What can hang from each mark:
samad: piza
guzi: banet gigur samad zeka
piza: banet mitu tofid
zeka: piza
tofid: piza volef
banet: dibi volef
pivab: dibi
volef: mitu
dibi: dimos samad
kinol: dimos samad
tabas: dibi piza

Every row comes from one small tree of marks. The marks that hang from a mark follow it in brackets, in alphabetical order. Every link used is in the known rows. Which tree was each row made from?
Known rows:
zeka{piza{banet{dibi{dimos samad}} mitu}}: [.19,.26,-.04,.01,.04,-.17,.14,-.09,-.05,.07,.06,.00,-.09,-.01,.02,.00,.01,-.07,-.04,.13,-.09,-.09,-.02,-.15,-.03,.01,.14,.04,.12,-.01,-.21,-.10]
guzi{gigur samad zeka}: [-.03,.60,.66,.24,-.26,.03,-.06,-.03,.25,-.05,-.29,-.17,.22,.01,.04,.16,-.02,-.05,.02,-.02,.15,-.14,-.04,.21,.24,-.06,.19,.39,-.10,-.06,.03,.38]
tofid{piza volef{mitu}}: [-.40,.04,-.01,-.03,-.01,-.03,.10,.00,.05,.32,.01,-.11,.13,-.03,.23,.00,.26,-.04,.13,-.10,-.29,.03,-.03,.12,.07,-.19,-.21,.22,-.35,.27,-.06,-.52]
tabas{piza{mitu}}: [-.04,-.26,.11,.08,-.09,.16,-.05,.18,.02,-.08,.19,-.01,.00,.08,.00,-.03,-.05,-.08,.08,.02,.07,-.07,.08,-.11,-.05,.12,.13,.05,.05,.02,.09,-.02]
samad{piza{banet{dibi} tofid}}: [-.04,-.07,-.07,.01,.25,-.01,.12,-.05,.08,.05,-.05,-.09,-.13,-.06,-.08,.01,-.06,.02,-.06,-.06,.04,.08,-.03,-.08,.02,.02,-.07,-.06,.12,.03,.05,.02]
piza{banet{dibi volef{mitu}} tofid}: [-.17,.23,-.11,-.10,.10,-.21,.27,-.05,-.09,.10,.14,.13,.02,-.02,-.10,.06,.15,.20,.10,.09,-.07,.07,-.02,.01,.02,.35,-.40,-.11,-.08,.01,.14,-.16]
tabas{piza{banet{dibi} mitu tofid{volef}}}: [-.10,.10,.00,.06,.11,-.06,.34,.10,.00,.02,.07,.07,.00,.12,-.14,-.04,.00,.00,.10,.07,-.04,.07,.01,-.26,-.04,.31,-.23,-.02,.05,.12,.12,-.11]
dibi{dimos samad{piza{mitu tofid}}}: [.23,-.37,-.17,-.19,-.05,.03,-.30,-.05,-.05,-.12,-.04,.03,-.18,-.15,.10,-.02,-.17,-.09,-.10,.03,-.16,.03,-.01,-.11,-.12,-.22,.25,-.07,.12,-.20,.17,.07]
banet{dibi{dimos samad{piza}}}: [.11,-.08,-.09,-.09,.04,-.16,-.27,-.08,-.08,-.29,-.01,-.15,-.17,-.13,.09,-.08,.03,-.04,-.16,-.09,-.20,-.19,-.01,.22,-.09,-.44,.22,-.05,-.03,-.17,.20,.23]
guzi{banet gigur zeka}: [.11,.34,.59,.40,-.25,.12,-.02,-.01,.21,-.10,-.18,-.20,.24,.05,.00,.29,.08,.06,-.03,-.01,.25,-.20,.02,.37,.32,.13,.27,.37,-.19,.00,.16,.41]
guzi{banet{volef} samad zeka}: [-.15,.54,.45,.21,-.49,.02,-.20,-.02,.21,-.07,-.22,.13,.34,-.01,.10,.13,.08,.16,-.06,.18,-.13,-.11,-.01,.31,.22,-.04,.12,.26,-.15,.01,.11,.56]
tabas{dibi piza{banet mitu tofid}}: [.09,-.06,-.15,.07,.09,.12,.07,.20,-.02,.14,.11,.21,-.11,.26,-.17,-.06,.04,-.15,.13,.04,.01,.01,.02,-.25,-.10,.45,-.03,-.20,.26,.00,-.12,.04]
kinol{dimos samad{piza{mitu}}}: [.22,-.40,.05,.00,-.03,.22,-.06,-.01,.00,-.21,-.12,.04,.12,.06,-.01,-.08,-.33,-.04,-.14,-.23,.64,.24,.05,.17,.00,-.16,.10,-.11,.02,-.02,-.26,.14]
kinol{dimos samad{piza{mitu tofid}}}: [.19,-.33,.09,-.05,.03,.24,.01,-.02,.01,-.16,-.16,.11,.12,.07,-.05,-.05,-.35,-.05,-.09,-.22,.66,.29,.03,.10,.01,-.02,.00,-.14,.04,-.03,-.19,.15]
tabas{dibi{dimos} piza{tofid}}: [.04,-.22,-.04,.09,-.03,.27,-.36,.18,-.03,-.09,.00,.17,-.11,.25,-.02,-.03,.09,-.22,.12,-.07,-.12,-.19,.02,-.08,-.17,.15,.20,-.15,.27,-.15,-.06,.10]
banet{dibi{dimos} volef}: [-.13,-.02,-.11,-.04,-.18,-.15,-.22,-.03,-.19,-.32,.08,-.06,.03,-.05,.04,-.05,.15,.16,-.04,.01,-.23,-.31,.01,.30,-.06,-.26,-.03,-.03,-.18,-.07,.23,.18]
samad{piza{banet{volef} mitu}}: [-.01,-.28,-.24,.03,-.01,.00,.12,.02,.02,.06,.09,-.07,-.07,-.08,-.06,-.03,-.16,.09,-.08,.09,-.01,.11,.01,-.13,.02,.02,-.02,-.04,.09,.10,-.02,-.06]
dibi{dimos samad}: [.24,-.32,-.01,-.16,-.12,.02,-.49,-.02,-.12,-.21,.09,-.02,-.07,-.14,.17,-.01,.03,-.04,-.05,-.04,-.12,-.14,.03,.06,-.13,-.43,.35,-.02,-.02,-.28,.07,-.03]
kinol{dimos samad{piza{banet{dibi}}}}: [.21,-.29,.02,.03,.11,.10,-.02,-.07,-.01,-.25,-.15,.04,.12,.08,-.04,-.10,-.24,.02,-.18,-.25,.60,.23,.03,.22,-.01,-.25,.05,-.14,.05,-.04,-.34,.11]
tabas{dibi piza}: [.02,-.18,.08,.13,-.03,.24,-.35,.22,.00,-.07,.12,.03,-.04,.20,-.01,-.08,.11,-.21,.13,-.09,-.06,-.24,.07,.05,-.11,.04,.26,-.10,.14,-.08,-.14,.02]
guzi{banet gigur samad zeka}: [.01,.68,.69,.35,-.40,.08,-.07,-.04,.33,-.09,-.35,-.12,.28,.03,.03,.24,.00,.04,-.08,.07,.17,-.18,-.04,.33,.34,.06,.24,.40,-.17,-.01,.09,.67]
pivab{dibi{dimos samad{piza{mitu}}}}: [.14,-.39,-.34,-.21,.03,.13,-.49,-.04,-.14,-.04,.03,-.10,-.25,-.19,.23,-.08,.06,-.04,-.18,.05,-.17,.06,.08,.02,-.15,-.45,.37,-.02,.00,-.14,.04,.04]
banet{volef{mitu}}: [-.24,-.11,.04,-.08,-.29,.01,-.18,.05,-.08,-.01,.26,.02,.12,-.11,.11,.05,.09,.16,.15,.08,-.16,-.10,.08,.22,.01,.06,-.06,.02,-.21,.00,.12,-.33]
piza{banet}: [.05,-.11,.00,.04,.08,-.02,.02,.04,-.02,.07,.21,-.10,.02,-.03,-.03,.03,.13,.10,.03,-.04,.18,.02,.04,-.04,.02,-.09,.02,.01,.00,-.02,-.17,-.18]
pivab{dibi{samad{piza{mitu}}}}: [.07,-.28,-.18,-.23,.11,.14,-.39,-.01,-.09,.05,.08,-.15,-.18,-.22,.19,-.08,.05,-.04,-.11,.03,-.07,.08,.10,.04,-.09,-.35,.29,-.01,-.11,-.09,.04,-.04]
kinol{dimos samad{piza{mitu tofid{volef}}}}: [.14,-.26,.10,-.03,.02,.22,.06,-.03,.02,-.14,-.20,.09,.17,.06,-.05,-.06,-.34,-.04,-.06,-.21,.59,.30,.03,.08,.01,-.05,-.06,-.12,-.02,.03,-.20,.05]
kinol{dimos}: [.06,-.33,.08,-.05,.05,.15,-.11,.04,-.07,-.09,.13,-.07,.10,.01,.04,.02,-.11,-.05,.01,-.21,.43,.04,.15,.20,.01,-.16,.15,-.01,.01,-.08,-.14,.07]
tabas{piza{tofid{volef}}}: [-.19,-.09,.31,.04,.04,.21,-.04,.13,.07,-.05,.04,.02,.11,.07,.00,.02,.01,-.08,.22,-.04,-.03,-.07,.06,-.14,-.05,.14,-.03,.06,-.01,.04,.11,-.27]
zeka{piza{banet{dibi} mitu tofid{volef}}}: [-.01,.50,.09,.02,.13,-.13,.42,-.08,.02,.24,-.02,.00,.01,.01,-.07,.07,.02,-.06,.12,.12,-.05,.00,-.04,-.26,.04,.27,-.16,.07,.03,.14,-.13,-.25]

Which tree is each row?
[-.08,-.13,-.39,-.06,.07,-.18,.20,-.01,-.11,.18,.05,.06,.00,.07,.04,-.09,.22,.09,-.13,.02,-.13,.02,-.08,-.02,.01,-.07,-.21,.04,-.14,.18,-.03,.09]	tofid{piza{banet{dibi{dimos} volef} mitu}}
[.23,-.19,-.17,-.02,.10,.09,-.30,.12,-.08,-.06,.01,.30,-.15,.21,-.04,-.09,.07,-.18,.06,.02,-.20,-.07,.01,-.19,-.22,.13,.19,-.24,.33,-.22,-.14,-.03]	tabas{dibi{dimos samad} piza{banet tofid}}
[-.02,-.16,-.27,.03,.04,-.12,.18,-.01,-.01,.01,.06,-.10,-.11,-.07,-.08,-.07,-.12,.10,-.13,.08,-.06,.06,-.01,-.04,.02,-.01,-.06,-.06,.07,.11,.05,.08]	samad{piza{banet{dibi volef} mitu}}
[-.12,.09,.10,.01,-.06,.05,-.15,.00,.17,.02,-.09,-.07,-.01,-.11,.05,-.03,-.09,-.01,-.08,.01,.01,.02,-.03,-.05,.03,-.23,.10,.05,.09,-.01,-.15,.17]	guzi{samad{piza{banet}}}
[-.06,.17,.05,-.13,.12,-.19,-.05,-.08,-.02,-.10,.01,-.15,-.09,-.17,.05,-.05,.03,-.05,-.01,-.06,-.22,-.09,.01,.21,-.02,-.20,-.01,-.04,-.17,-.05,.25,-.01]	banet{dibi{samad{piza{tofid{volef{mitu}}}}}}
[.12,-.01,-.03,-.11,.01,-.18,-.28,-.06,-.14,-.29,.07,-.13,-.11,-.11,.09,-.06,.13,-.02,-.10,-.09,-.14,-.23,.01,.25,-.09,-.41,.18,-.04,-.11,-.20,.20,.22]	banet{dibi{dimos samad}}
[-.14,.04,-.05,-.11,.03,-.06,.18,.00,-.05,.19,.18,.18,.07,-.03,-.07,.10,.09,.20,.17,.11,.00,.14,.01,-.11,.02,.39,-.33,-.08,-.04,.00,.04,-.36]	piza{banet{volef{mitu}} tofid}
[.07,.03,-.12,-.08,.11,-.04,.38,.05,-.03,.27,.17,.07,-.06,.00,-.17,.09,.00,.09,.08,.08,.26,.23,-.01,-.32,.04,.42,-.28,-.08,.03,.04,.05,-.04]	piza{banet mitu tofid}
[.04,.30,.00,.03,-.01,-.14,.23,-.06,-.05,.11,.10,.01,.02,.00,-.03,.01,.02,.02,.03,.18,-.08,-.11,-.01,-.11,.01,.15,-.01,.05,.05,.09,-.19,-.15]	zeka{piza{banet{dibi volef} mitu}}
[-.13,.63,.60,.23,-.15,.06,.07,-.08,.33,.02,-.48,-.15,.18,.00,.01,.16,-.17,-.08,.01,.00,.02,-.02,-.09,.08,.25,.01,.09,.37,-.01,.03,.09,.31]	guzi{gigur samad{piza{tofid{volef}}} zeka}
[-.11,.51,.17,.03,.15,-.11,.28,-.11,.05,.22,-.02,.01,.02,-.01,.01,.10,.10,-.05,.16,.08,-.14,-.04,-.03,-.12,.03,.20,-.12,.09,.04,.09,-.18,-.43]	zeka{piza{banet{dibi} tofid{volef{mitu}}}}
[.17,-.15,-.15,-.07,-.02,.10,-.44,.03,-.06,-.02,-.06,.00,-.15,-.01,.06,-.06,.04,-.20,.02,-.09,-.24,-.14,.00,.04,-.12,-.25,.25,-.17,.09,-.18,-.09,.02]	tabas{dibi{dimos samad{piza{tofid{volef}}}}}
[-.16,.30,-.14,-.02,.13,-.24,.31,-.08,-.04,.12,.03,.01,-.05,-.01,-.06,.07,.18,.12,.08,.02,-.13,.12,-.05,-.07,.01,.12,-.35,-.03,-.05,.06,.08,-.27]	piza{banet{dibi{dimos}} tofid{volef{mitu}}}
[.15,-.17,.06,.09,-.03,.09,-.17,-.05,.04,-.24,-.13,-.04,.03,.00,.00,-.07,-.03,.06,-.14,-.14,.28,.04,-.07,.12,-.02,-.29,.07,-.08,-.03,-.04,-.18,.00]	kinol{samad{piza{banet{dibi{dimos}}}}}
[.01,.12,-.34,-.11,.02,-.24,.38,-.02,-.16,.07,.11,.16,-.06,.03,-.19,.01,.04,.20,-.01,.16,.00,.11,-.05,-.19,-.02,.36,-.40,-.15,-.01,.04,.20,.13]	piza{banet{dibi{dimos} volef} mitu tofid}
[.02,-.19,-.16,-.01,.15,.05,.22,.00,.08,.18,.02,-.04,-.14,-.06,-.10,.03,-.18,.01,-.03,.03,.12,.21,-.02,-.24,.04,.19,-.08,-.06,.16,.07,.03,-.01]	samad{piza{banet mitu tofid}}
[-.05,-.08,-.23,-.04,.12,-.08,.27,-.03,.01,.08,.00,.00,-.11,-.05,-.13,-.02,-.15,.09,-.06,.08,-.03,.14,-.03,-.15,.03,.21,-.21,-.10,.08,.10,.15,.06]	samad{piza{banet{dibi volef} mitu tofid}}
[.00,.02,-.16,-.12,.01,-.08,.37,.04,-.10,.23,.18,.17,.04,.00,-.18,.06,-.01,.19,.11,.18,.13,.19,-.01,-.30,.03,.49,-.39,-.11,-.04,.07,.11,-.11]	piza{banet{volef} mitu tofid}
[-.04,-.08,.03,.07,.15,.02,.05,.07,.00,-.11,.05,.11,-.04,.14,-.07,-.02,.06,.00,.05,.00,-.02,-.04,.01,-.15,-.09,.17,-.04,-.04,.18,-.03,.07,-.02]	tabas{piza{banet{dibi{dimos}} tofid}}
[-.15,.35,.36,.00,.01,.10,.07,-.05,.09,.20,-.02,-.02,.09,-.05,.10,.13,.04,-.13,.26,.04,-.11,-.10,.01,-.10,.04,.18,.01,.15,-.02,.06,-.13,-.47]	zeka{piza{tofid{volef{mitu}}}}
[.10,-.27,-.10,-.17,-.05,.01,-.33,-.08,-.03,-.10,-.06,.02,-.15,-.17,.17,.00,-.12,-.07,-.04,.01,-.31,.02,-.01,-.02,-.12,-.27,.22,-.03,.07,-.18,.13,-.20]	dibi{dimos samad{piza{tofid{volef{mitu}}}}}
[.18,-.40,.15,.00,.01,.26,-.17,-.03,.02,-.26,-.15,.03,.16,.05,.02,-.07,-.29,-.04,-.12,-.28,.62,.19,.06,.24,.00,-.26,.14,-.10,.02,-.06,-.30,.08]	kinol{dimos samad{piza}}
[.10,-.10,.13,-.07,.08,.21,-.35,.17,-.02,-.04,.04,.20,-.05,.13,-.02,-.08,.03,-.26,.18,-.05,-.13,-.15,.06,-.06,-.16,.18,.18,-.20,.14,-.19,.00,-.01]	tabas{dibi{samad} piza{tofid}}
[.00,-.09,-.16,-.15,-.11,-.20,-.30,-.09,-.17,-.35,-.01,.00,-.03,-.13,.07,-.12,.00,.10,-.13,.06,-.38,-.25,.00,.25,-.11,-.35,.07,-.09,-.12,-.13,.27,.15]	banet{dibi{dimos samad{piza}} volef}
[-.05,.50,.57,.27,-.20,.07,-.05,-.07,.32,-.05,-.41,-.20,.14,-.01,.04,.13,-.16,-.08,-.07,-.01,.07,-.09,-.07,.17,.24,-.11,.24,.38,.03,-.02,.03,.41]	guzi{gigur samad{piza} zeka}
[.01,-.21,-.36,.04,.00,-.12,.12,-.03,-.03,-.04,.04,-.08,-.15,-.05,-.07,-.07,-.12,.10,-.17,.08,-.11,.06,-.03,-.06,-.01,-.07,-.03,-.06,.12,.08,.05,.10]	samad{piza{banet{dibi{dimos} volef} mitu}}
[.13,-.27,-.37,.13,-.14,.05,-.15,.19,-.13,-.07,.14,.22,-.12,.28,-.09,-.12,.06,-.06,-.01,.11,-.21,-.10,.02,-.16,-.18,.17,.12,-.19,.30,-.03,-.18,.08]	tabas{dibi{dimos} piza{banet{volef} mitu}}
[-.22,.03,-.20,-.06,-.26,-.23,-.16,-.05,-.17,-.24,.16,-.01,-.02,-.06,.10,-.03,.17,.17,-.02,.06,-.36,-.22,.01,.37,-.05,-.11,-.09,-.03,-.18,-.04,.26,.00]	banet{dibi{dimos} volef{mitu}}
[-.16,-.06,-.07,.02,.15,.03,.17,-.04,.12,.18,-.03,-.07,-.07,-.09,-.01,.05,-.09,.03,.05,-.01,-.07,.18,-.01,-.14,.04,.07,-.12,.00,.09,.11,-.01,-.34]	samad{piza{banet tofid{volef{mitu}}}}
[-.11,-.06,-.31,-.07,.11,-.17,.25,.00,-.08,.23,.08,.04,.04,.06,.01,-.09,.21,.08,-.08,.01,-.08,.04,-.07,.00,.03,-.02,-.26,.04,-.19,.20,-.02,.05]	tofid{piza{banet{dibi volef} mitu}}
[-.24,-.02,-.05,-.04,.01,-.01,.21,.04,.01,.31,-.02,-.13,.14,.00,.12,-.03,.18,-.05,.07,-.08,-.14,.03,-.04,-.05,.07,-.19,-.22,.19,-.35,.31,-.02,-.25]	tofid{piza{mitu} volef}
[.05,.21,-.18,-.07,.19,-.20,.47,.00,-.07,.18,.14,.02,-.11,.01,-.20,.04,.06,.09,.02,.06,.19,.16,-.03,-.20,.04,.37,-.35,-.12,-.02,.05,.15,.15]	piza{banet{dibi} mitu tofid}
[.08,.27,.11,.00,.10,.02,.28,-.04,.04,.28,.05,.07,-.01,.02,-.05,.10,-.03,-.07,.13,.13,.09,.04,-.01,-.31,.03,.35,-.03,.05,.14,.06,-.20,-.24]	zeka{piza{banet mitu tofid}}
[-.26,.14,-.10,.01,.21,-.17,.26,-.03,.00,.25,-.07,-.13,.13,.03,.08,-.07,.31,.03,.00,-.12,-.21,.01,-.08,.02,.06,-.31,-.29,.16,-.30,.28,-.13,-.29]	tofid{piza{banet{dibi}} volef}
